What can hang from each mark
kosam: lada
lilosa: bemoneb pagig vemetam
vemetam: lilosa
fuduf: kosam
kaso: fuduf lada lilosa
bemoneb: lilosa
lada: kaso
kizir: fuduf

Known rows, with every way that one mark hangs from another
(kosam (lada (kaso (lilosa pagig)))): [ -3.3  36.4  -2.4  13.0  17.6   3.9  -4.9 -29.1  11.1  -4.8  18.4 -42.7
   0.2  27.9  12.4  24.2  29.0  -2.7   4.6   3.3  -3.4]
(kizir (fuduf (kosam lada))): [ -4.3  31.3   9.6   4.0 -16.1  -1.4  -5.0 -27.1  17.4  12.8  28.8 -64.1
 -14.3  68.5  23.7  16.2  53.2   1.8  17.0   8.0   2.5]
(lilosa bemoneb vemetam): [ -0.5  30.4  -8.1  22.5 -22.3   7.2 -14.5 -37.3  28.0   5.5  39.6 -11.5
  11.6  29.4  19.2  40.3  32.2   4.4  38.1  19.7   5.2]
(kaso fuduf (lilosa bemoneb pagig)): [ -4.5   5.9 -36.0  15.7 -26.2  11.1  -5.4 -36.6  14.5   4.3  10.4 -27.5
  22.5  21.6   1.9  33.4  26.8   9.5  24.9   3.8   2.5]
(kizir (fuduf kosam)): [ -2.2  18.8   0.5   2.7 -34.3   0.7  -9.7 -31.7  20.4  14.3  23.5 -45.7
 -24.2  61.9  27.4  23.1  59.5   3.6  22.2   7.5   1.9]
(kizir fuduf): [  1.5  12.5  -3.2  16.4 -34.8   1.9 -16.6 -31.7  22.3  13.0  24.7 -35.3
 -19.5  45.6  22.6  31.9  53.7  10.1  22.3   8.4   2.6]
(kaso fuduf lada (lilosa bemoneb)): [-12.6   6.9 -39.6  19.1 -26.6  14.0   4.7 -33.5  12.2  -3.9  24.0 -36.8
  49.3  13.1   1.1  27.0  17.2  -5.3  23.7   7.1  10.4]
(kaso (fuduf kosam) lada): [-11.2  17.2 -25.4   2.0 -29.7   6.1   0.7 -23.4   3.4  -5.4  26.6 -44.6
   0.0  40.0  25.9  22.4  37.1 -11.0  11.3   6.7   9.1]
(lada (kaso (fuduf kosam) (lilosa vemetam))): [ -0.8  37.0  -8.3  19.0 -18.3  12.0  -2.3 -24.4  11.8 -12.9  31.2 -22.7
  -3.8  41.4  19.7  10.1  27.1 -27.1  14.4   5.8   1.7]
(lilosa bemoneb): [ -8.3  17.9 -16.5  16.3 -35.3   3.5 -11.8 -39.1  25.4   8.7  26.1 -20.1
  19.8  25.4  29.1  38.2  38.6  12.8  36.5  16.7   8.6]
(bemoneb (lilosa pagig)): [  6.2  22.8  -8.5   8.5 -27.3  -1.1 -21.8 -33.6  18.5  10.4  11.1 -23.5
 -30.2  43.9  16.1  38.8  23.4  12.5  16.4  -0.7  -1.2]
(fuduf (kosam (lada (kaso lilosa)))): [-12.0  42.4   2.1   7.4  -0.2   2.5   4.5 -29.4  12.7  -5.7  28.0 -53.0
  13.3  42.7  25.8   8.4  32.3 -16.1  13.3   7.4   3.3]
(kaso lada): [ -7.3  16.4 -17.8   9.7 -15.7   3.7  -7.1 -31.0  12.8  -2.1  31.3 -35.4
   3.0  21.4  21.7  38.8  37.2   0.6  14.8  11.7   7.1]
(lada (kaso (lilosa bemoneb vemetam))): [ -0.4  38.4  -6.1  29.0  -6.1  12.0  -9.1 -36.9  27.4  -4.6  33.9 -11.3
  23.6  21.5  13.5  26.1  18.1 -10.7  32.2  14.1   1.8]
(kosam (lada (kaso fuduf lilosa))): [ -7.9  30.5 -10.7  25.4 -15.3   8.1  -0.7 -22.8   7.7 -11.0  27.0 -40.3
  18.6  29.1  22.0  10.3  22.0 -14.1   6.9   3.4   6.4]
(lada (kaso fuduf lilosa)): [ -5.7  18.3 -18.8  24.6 -33.6  10.0  -6.0 -27.0  10.2 -11.1  21.0 -20.8
   7.2  23.1  26.9  17.0  30.0 -12.7  12.8   3.1   5.7]
(lada (kaso fuduf)): [ -3.4  23.8 -12.9  23.4 -38.0   5.8 -15.1 -22.2  10.0  -9.6  24.0 -13.9
 -14.6  31.6  45.0  20.2  34.5  -8.0  10.9   6.2   7.4]
(kizir (fuduf (kosam (lada (kaso lilosa))))): [ -5.1  38.6  10.1  10.6  -0.3   3.5   1.0 -26.7  15.6   3.0  23.9 -64.2
  -1.6  59.9  18.0   2.1  39.3 -14.7  10.9   2.9  -0.4]
(fuduf (kosam (lada kaso))): [ -9.8  48.3   8.8   6.6  -5.6  -1.5  -4.2 -24.3  12.5  -3.9  29.9 -44.9
  -6.8  51.4  45.4  12.5  38.6 -11.7  12.7  10.4   5.1]
(vemetam (lilosa bemoneb pagig)): [ -8.3  26.4 -23.5  11.1 -31.6   2.8 -17.0 -39.3  28.2  13.0   7.7 -19.4
  11.4  18.7  15.3  51.5  48.6  21.8  34.5  22.2   0.4]

Rows
[  5.1  29.5  -9.7  16.0  -4.4   6.9 -17.8 -36.6  24.9   8.2  29.0 -13.4
  -4.9  30.8   9.9  47.2  31.0  11.0  31.0  15.3  -2.1] | (lilosa bemoneb pagig vemetam)
[  4.0  16.8 -27.5  16.9   7.1  14.8  -3.3 -26.1   5.1  -9.2  27.9 -32.5
   1.8  18.6 -18.3  36.9  19.8 -10.7   4.4   2.7  -3.0] | (kaso fuduf lada (lilosa pagig vemetam))
[ -8.4  10.6 -34.1  -3.2  -5.9   9.8   6.6 -28.0   0.1  -5.4  12.6 -52.1
   4.1  32.6  -1.9  25.3  32.5  -9.7   3.8  -0.9   0.1] | (kaso (fuduf kosam) lada (lilosa pagig))
[ -8.3  21.1 -24.9  27.4 -34.2  12.1  -4.4 -31.7  16.5  -6.8  19.2 -18.6
  30.1  20.4  24.8  16.2  20.0  -6.8  25.6   6.9   8.3] | (lada (kaso fuduf (lilosa bemoneb)))
[ -4.8   4.2 -37.0   9.2  -7.0  11.3   0.2 -28.2   1.4  -6.2  15.2 -42.4
   7.7  14.4  -6.2  34.4  26.3  -2.7   3.7  -0.3   0.7] | (kaso fuduf lada (lilosa pagig))
[-10.0   4.5 -33.6  16.3 -24.6  11.6   3.0 -28.6   5.6  -7.9  25.5 -40.6
  25.9  13.7   2.2  26.7  25.4  -9.8  10.6   3.6   8.1] | (kaso fuduf lada lilosa)
[ -9.7  24.0 -16.8  12.7 -32.2   8.6   0.4 -26.8   8.9  -9.6  18.2 -32.0
   4.3  38.6  30.6   8.1  34.3 -18.5  13.7   2.3   5.2] | (lada (kaso (fuduf kosam) lilosa))
[-13.0  11.3 -31.9   3.7 -24.2  10.2  10.1 -28.3   3.9  -7.5  23.5 -51.3
  20.5  31.1   5.9  18.5  31.3 -16.5  12.4   3.3   7.3] | (kaso (fuduf kosam) lada lilosa)
[ -8.8  23.2 -18.1   1.0  -6.5   5.2   5.4 -27.0   4.2   0.3  15.6 -59.1
   4.7  46.5   3.5  18.4  35.1  -3.2   8.3   1.0   0.0] | (kaso (fuduf (kosam lada)) (lilosa pagig))
[-13.9  23.0 -16.6   8.4 -26.6   5.4   8.3 -27.8   7.7  -1.3  26.1 -58.2
  21.7  44.7  12.8  11.8  35.3 -10.5  14.7   4.7   7.5] | (kaso (fuduf (kosam lada)) lilosa)
[ -8.6  35.9  -1.4  20.3  -0.5   4.2  -1.9 -29.8  14.6  -6.6  29.7 -41.2
  17.9  26.5  22.1  17.5  28.1  -9.8  12.4   7.7   4.0] | (kosam (lada (kaso lilosa)))
[ -3.0  44.2  17.7   9.1  -5.3  -0.3  -8.1 -22.0  15.8   4.6  26.5 -56.7
 -21.8  69.1  37.8   6.2  44.5  -9.4  10.5   5.6   1.0] | (kizir (fuduf (kosam (lada kaso))))
[ -5.3  36.1  -2.7  23.9 -20.6   3.8  -9.7 -17.8   6.5  -9.9  29.0 -32.9
  -2.0  38.3  41.0  14.1  26.0  -9.4   6.5   6.5   8.2] | (kosam (lada (kaso fuduf)))
[ 13.3  35.5   1.4  14.7 -14.9   2.5 -24.6 -31.6  21.2   7.1  24.3 -14.4
 -39.0  46.5   4.3  41.0  17.0   4.0  18.3   3.0  -4.5] | (bemoneb (lilosa pagig vemetam))
[  2.3  29.9  -9.7  31.1 -19.7  13.7  -8.6 -25.0  13.6 -14.1  33.9 -11.8
   1.7  25.9  14.5  19.0  21.8 -21.2  13.6   5.8   2.2] | (lada (kaso fuduf (lilosa vemetam)))
[-12.7  27.1 -22.0  14.4 -33.2  10.8   2.2 -31.5  14.2  -5.1  17.4 -29.1
  26.2  36.4  30.2   6.9  26.2 -15.5  27.0   7.0   7.7] | (lada (kaso (fuduf kosam) (lilosa bemoneb)))
[ -6.3  37.3  -7.8  16.0  16.4   5.9  -3.6 -33.8  17.1  -0.1  16.5 -40.7
  24.2  26.1  12.4  23.9  20.2   2.0  18.6   7.1  -1.1] | (kosam (lada (kaso (lilosa bemoneb pagig))))
[-12.0  28.2  -8.8   6.5 -30.3   1.5  -1.3 -22.8   6.8   0.1  29.2 -49.9
   0.6  52.7  32.1  16.0  40.2  -5.8  14.4   8.0   9.1] | (kaso (fuduf (kosam lada)))
[-16.8  24.8 -21.8  11.1 -26.6   7.7   9.5 -32.7  13.8   3.0  24.2 -55.5
  44.3  42.8  12.7  11.0  24.5  -6.1  29.0   8.1   9.7] | (kaso (fuduf (kosam lada)) (lilosa bemoneb))
[-10.8  32.9 -14.9  28.8 -16.8  10.3   0.1 -27.6  12.8  -6.5  24.8 -37.2
  42.7  28.7  21.2  10.0  12.7  -9.5  21.3   6.9   8.9] | (kosam (lada (kaso fuduf (lilosa bemoneb))))
[ -1.0  48.1   9.3  26.4  12.6   7.8  -5.1 -27.6  17.9 -10.1  41.9 -33.4
  11.5  30.2  10.2  19.9  20.2 -17.6  12.6  10.9   0.3] | (kosam (lada (kaso (lilosa vemetam))))
[ -3.3  19.6 -27.2  20.3 -16.8  11.8  -7.7 -31.5  12.9  -4.3   8.3 -20.2
  12.8  21.2  15.7  22.8  20.6  -1.2  18.2   2.2   0.9] | (lada (kaso fuduf (lilosa bemoneb pagig)))
[  3.2  18.0 -25.6  22.2 -13.8  14.6  -7.7 -35.1  17.6   1.4  22.9 -18.6
  14.8  24.3  -8.5  35.8  19.0   1.5  26.6   7.5  -1.3] | (kaso fuduf (lilosa bemoneb pagig vemetam))
[ -7.3  30.8 -10.9  10.4 -37.6   4.5  -8.4 -21.5   8.0  -8.3  22.0 -25.1
 -19.0  48.1  51.2  11.1  40.8 -14.0  12.8   5.7   6.8] | (lada (kaso (fuduf kosam)))
[ -2.7  22.7 -16.5  17.2   3.7  11.5  -1.5 -33.9  15.9  -6.3  41.4 -33.7
  17.1  15.0  -9.4  37.4  25.0 -12.5  17.0  11.7   2.0] | (kaso lada (lilosa vemetam))
